Each row was made from one small tree. The marks that hang from a mark follow it in brackets, in alphabetical order. Every link used is in the known rows. Write each row's tree.
Known rows
viza{fofu{rapag} nume{zugub{sutod}}}: [-3.47  5.10 -3.84 -7.68 -2.01  0.64  3.28 -4.61 -0.70  0.94  2.28 -2.21
 -1.81  0.49  3.48  4.41 -1.61  1.01 -0.91  0.97]
mida{pulin{nume{tife{sovir} viza}}}: [-1.68 -5.41 -2.26 -1.93 -1.80  2.82  5.06  0.78 -1.90  1.06  1.94 -0.97
 -1.35  5.09  2.40 -0.92 -0.12  0.85  0.24 -0.83]
mida{pulin{nume}}: [-1.23  0.77 -2.30 -5.20 -2.50  0.33  5.87  0.34 -1.60 -0.56  1.69 -2.38
 -0.39  2.59  5.21  6.24 -0.57  1.14 -1.24  0.63]
suzit{sovir}: [-1.96  1.70  3.14 -5.85 -3.25  0.80  5.69  0.04 -4.58 -2.35  1.90 -1.28
 -2.76  0.34  4.77 -1.00 -1.46  1.24  0.87 -0.69]
pulin{nume{tife{sovir} viza{fofu}}}: [-2.37 -1.60  0.75 -5.50 -1.48  2.99  4.20 -1.17 -2.16  1.74  1.58 -1.13
 -1.45  2.48  1.09 -2.11 -0.63  0.84 -1.21 -1.26]
tafak{mida{pulin{nume{zugub{sutod}}}}}: [-1.57  1.47 -6.89 -4.20 -3.36  1.27  5.65 -4.96  0.73  1.54  1.55 -1.83
 -0.87  6.18  4.37  2.74 -0.28 -0.55 -1.27  0.67]
viza{fofu nume{zugub}}: [-2.91  6.09 -1.84 -6.15 -0.69  1.24  4.15 -3.10 -0.41 -0.89  1.75 -1.26
 -3.19  0.52  3.94  3.62 -1.25  1.09 -1.52 -0.02]
nume{tife{sovir{suzit}}}: [-2.13 -1.33  1.30 -1.53 -2.84  3.53  3.52  0.31 -1.69 -2.44  2.87 -2.01
 -2.67  4.26  3.47 -1.70 -2.61  1.92  2.47 -1.50]
sovir{suzit}: [-1.86  2.76  1.52 -1.72 -2.98  1.65  3.33  0.28 -1.60 -2.63  2.81 -2.61
 -1.23  0.66  6.15  3.34 -2.05  2.93  1.02 -0.62]
tafak{mida}: [-1.98  3.83  1.45 -4.23 -5.99  0.15  2.97 -1.14 -3.98 -2.62  1.93 -1.61
 -3.34  1.11  4.91 -0.35 -3.32  1.75  1.32 -1.83]
tafak{mida{pulin{nume}}}: [-0.96  2.65 -2.51 -5.43 -4.21 -0.03  4.88 -1.65 -2.46 -0.78  1.50 -2.48
 -1.79  4.68  4.10  2.81 -1.28  1.11 -1.02 -0.55]
mida{pulin}: [-1.89  0.16 -0.68 -2.45 -3.38  1.11  4.51  0.12 -2.79 -2.41  2.09 -2.04
 -1.49  1.31  6.02  4.64 -1.47  1.70  0.60  0.67]
nume{tife viza{fofu} zugub{sutod}}: [-3.63 -0.42 -4.96 -0.48 -3.36  4.74  3.54 -4.62  0.40  3.16  2.47 -0.66
 -0.75  1.31  2.48 -0.67 -0.64  0.30 -0.16 -0.55]
nume{tife zugub}: [-2.94  0.54 -3.03  0.22 -5.00  3.58  4.91 -0.90 -1.30 -0.46  2.70 -0.49
 -3.26  3.75  4.34 -0.16 -3.08  0.92  2.87 -1.98]
viza{fofu}: [-2.55  3.90  2.79 -6.15 -3.16  1.12  3.56 -1.74 -3.47 -1.72  1.89 -2.38
 -1.87 -0.89  4.61  2.98 -2.08  1.71 -0.83  0.38]
viza{fofu nume{tife{sovir}}}: [-2.71  1.85  0.89 -7.92 -1.57  1.59  3.63 -1.00 -2.20 -1.80  1.74 -1.61
 -3.80  0.78  1.07 -0.49 -2.38  0.53 -0.89 -1.30]
pulin{nume{viza}}: [-1.80  1.15  0.22 -3.14 -2.81  0.74  4.04  1.35 -2.30  0.99  1.80 -1.18
 -0.58 -0.64  4.11  2.41 -0.58  2.08 -0.81 -1.08]
zugub{sutod}: [-2.51  1.29 -0.09 -4.37 -4.39  0.87  4.13 -0.56 -1.69 -1.01  1.97 -2.15
 -0.48 -2.14  5.18  3.83 -2.07  0.40  0.13  0.49]
viza{fofu{rapag} nume{tife{sovir}}}: [-3.06  1.63  0.95 -8.75 -2.57  0.93  2.63 -1.05 -4.24 -1.16  2.39 -2.27
 -4.06  1.90  0.90 -0.44 -3.52  1.70  0.67 -1.08]
fofu{rapag}: [-2.62  2.03  1.61 -4.66 -5.38  0.15  2.94  0.86 -5.58 -1.85  2.74 -2.28
 -2.34  0.15  5.76  3.22 -3.72  3.09  2.76 -0.58]
viza{fofu{rapag} nume}: [-2.89  6.48  0.64 -8.71 -2.91 -0.83  2.45 -1.34 -4.01 -1.40  2.31 -2.88
 -2.57 -1.34  3.27  4.93 -2.81  2.76 -0.79 -0.07]
nume{tife viza zugub}: [-3.18 -1.10 -3.50  3.02 -4.41  4.22  3.74 -0.50 -1.28  1.00  2.80  0.34
 -2.84  2.38  4.16 -1.99 -1.99  1.77  2.97 -2.36]

Which tree is each row?
[-3.14  5.44 -4.08 -6.66 -0.70  1.01  4.35 -4.47  1.13  0.14  1.66 -1.65
 -1.44 -0.45  3.55  4.62 -0.38 -0.11 -2.70  1.11] => viza{fofu nume{zugub{sutod}}}
[-2.42  2.19 -4.40 -5.16 -2.42  1.51  5.99 -2.23  1.20  1.62  1.77 -1.48
 -0.20  2.02  4.62  4.09 -0.57 -0.34 -0.96  0.54] => pulin{nume{zugub{sutod}}}
[-3.28 -5.15 -3.03  0.38 -3.06  4.65  3.97 -2.40 -0.51  1.22  2.33  0.27
 -2.37  3.33  3.18 -4.46 -1.18 -0.19  2.19 -1.37] => nume{tife{sovir} viza zugub{sutod}}
[-2.54  0.01 -4.73  0.61 -3.34  3.64  4.88 -0.38  0.09  2.82  2.33 -0.12
 -1.86  3.94  2.81 -0.54 -0.95  1.02  1.06 -2.27] => pulin{nume{tife viza zugub}}
[-3.30 -2.53 -5.41  2.14 -4.37  4.10  4.01 -2.40  0.07  2.54  2.77 -0.14
 -1.02  1.56  3.22 -0.83 -1.52  0.46  1.64 -1.29] => nume{tife viza zugub{sutod}}
[-2.93  0.42  0.02 -1.27 -4.25  3.36  2.61 -1.41 -2.59  0.88  2.41 -1.24
 -1.61 -0.29  2.38 -0.58 -1.87  1.88  0.06 -1.57] => nume{tife viza{fofu}}
[-1.40 -0.81 -2.64 -2.08 -1.98  1.18  4.81  0.29 -1.73  1.02  1.82 -1.61
  0.00  1.23  4.72  4.34  0.52  1.89 -1.32  0.05] => mida{pulin{nume{viza}}}
[-3.67 -0.01 -2.83 -0.33 -4.35  4.20  2.30 -3.11 -3.33  2.25  3.23 -0.80
 -2.50  3.67  3.15 -1.59 -2.52  2.85  2.71 -1.40] => nume{tife viza{fofu{rapag}} zugub}
[-2.39  1.63 -4.59 -2.47 -3.82  2.83  5.99 -0.41 -0.03  1.65  2.32 -0.91
 -2.25  4.91  2.99  1.27 -2.23  0.33  1.19 -1.86] => pulin{nume{tife zugub}}
[-3.05  4.65 -4.16 -4.14 -2.38  2.45  4.13 -2.79  0.23  0.24  2.32 -1.09
 -3.53  2.07  2.08  1.37 -2.09  0.74 -0.61 -1.33] => viza{fofu nume{tife zugub}}
[-3.00 -1.02 -3.37  0.42 -2.80  2.82  3.76 -2.46 -0.10  1.00  2.14 -0.25
 -0.93  0.13  5.58  0.94 -0.32  0.90  0.94 -0.08] => nume{viza zugub{sutod}}
[-3.21  6.08 -1.96 -6.74 -1.68  0.74  3.14 -3.21 -2.49 -0.46  2.40 -1.77
 -3.49  2.29  3.95  3.69 -2.30  2.37  0.19  0.14] => viza{fofu{rapag} nume{zugub}}
[-2.24  0.59 -0.28 -3.20 -1.49  2.02  3.59  0.99 -0.23 -2.73  2.69 -2.08
 -3.18  2.65  2.29 -0.21 -2.13  1.60  1.00 -1.90] => viza{nume{tife{sovir{suzit}}}}
[-2.43  2.90 -2.04 -3.96 -0.48  2.66  4.40 -3.18 -0.77  2.39  1.69 -0.75
 -1.14  2.87  4.00  1.56  0.26  1.53 -1.47 -0.13] => pulin{nume{viza{fofu} zugub}}
[-3.08  1.93 -0.54 -1.09 -1.60  3.37  3.18 -3.39 -1.83  0.29  1.93 -0.31
 -2.26  1.47  5.30  0.30 -0.52  2.25  0.22 -0.32] => nume{viza{fofu} zugub}
[-3.36  0.16  0.16 -2.11 -5.38  2.88  1.36 -1.28 -4.87  1.55  3.06 -1.79
 -1.82  0.89  2.38 -0.29 -3.00  3.16  1.57 -1.44] => nume{tife viza{fofu{rapag}}}
[-3.24  1.28 -2.34 -1.67 -1.72  3.31  3.37 -4.89 -0.38  1.91  1.89 -0.79
 -0.38 -0.04  4.68  1.30  0.17  0.83 -1.01  1.03] => nume{viza{fofu} zugub{sutod}}
[-2.66 -4.37  1.88 -0.58 -3.73  3.16  3.33  1.20 -3.47 -0.74  2.20 -0.32
 -2.98  1.10  3.02 -4.34 -2.13  1.58  2.55 -2.39] => nume{tife{sovir} viza}
[-2.08 -1.70 -6.91 -0.76 -1.12  2.53  5.70 -3.15  1.42  2.95  1.85 -1.04
  0.88  3.63  5.02  4.12  1.71  0.22 -1.32  1.24] => mida{pulin{nume{viza zugub{sutod}}}}
[-3.10 -4.49 -1.14  1.13 -2.47  4.70  4.10 -0.78 -1.93 -0.04  2.42  0.75
 -3.98  4.75  3.81 -5.18 -1.62  1.11  3.39 -2.22] => nume{tife{sovir} viza zugub}
[-3.32 -2.57 -0.42 -1.23 -1.49  5.22  3.66 -3.17 -2.15  0.50  2.15  0.12
 -3.44  4.88  2.79 -4.94 -1.27  1.12  1.68 -1.26] => nume{tife{sovir} viza{fofu} zugub}
[-2.70 -3.84 -0.98  3.48 -1.15  5.59  3.43 -1.61 -0.36 -0.35  3.06 -0.28
 -2.85  6.43  4.12 -4.67 -1.24  2.28  3.26 -2.21] => nume{tife{sovir{suzit}} viza zugub}
[-2.76  1.53 -4.30 -1.99 -2.35  4.07  4.59 -2.97 -0.05  3.71  2.08 -0.72
 -1.35  3.71  1.84 -0.38 -0.61  1.02 -0.84 -1.43] => pulin{nume{tife viza{fofu} zugub}}
[-2.04  2.86  0.91 -5.69 -1.55  1.18  3.78 -1.23 -2.12  1.56  1.58 -1.71
 -0.26 -0.58  3.25  2.75 -0.02  1.95 -2.65 -0.33] => pulin{nume{viza{fofu}}}
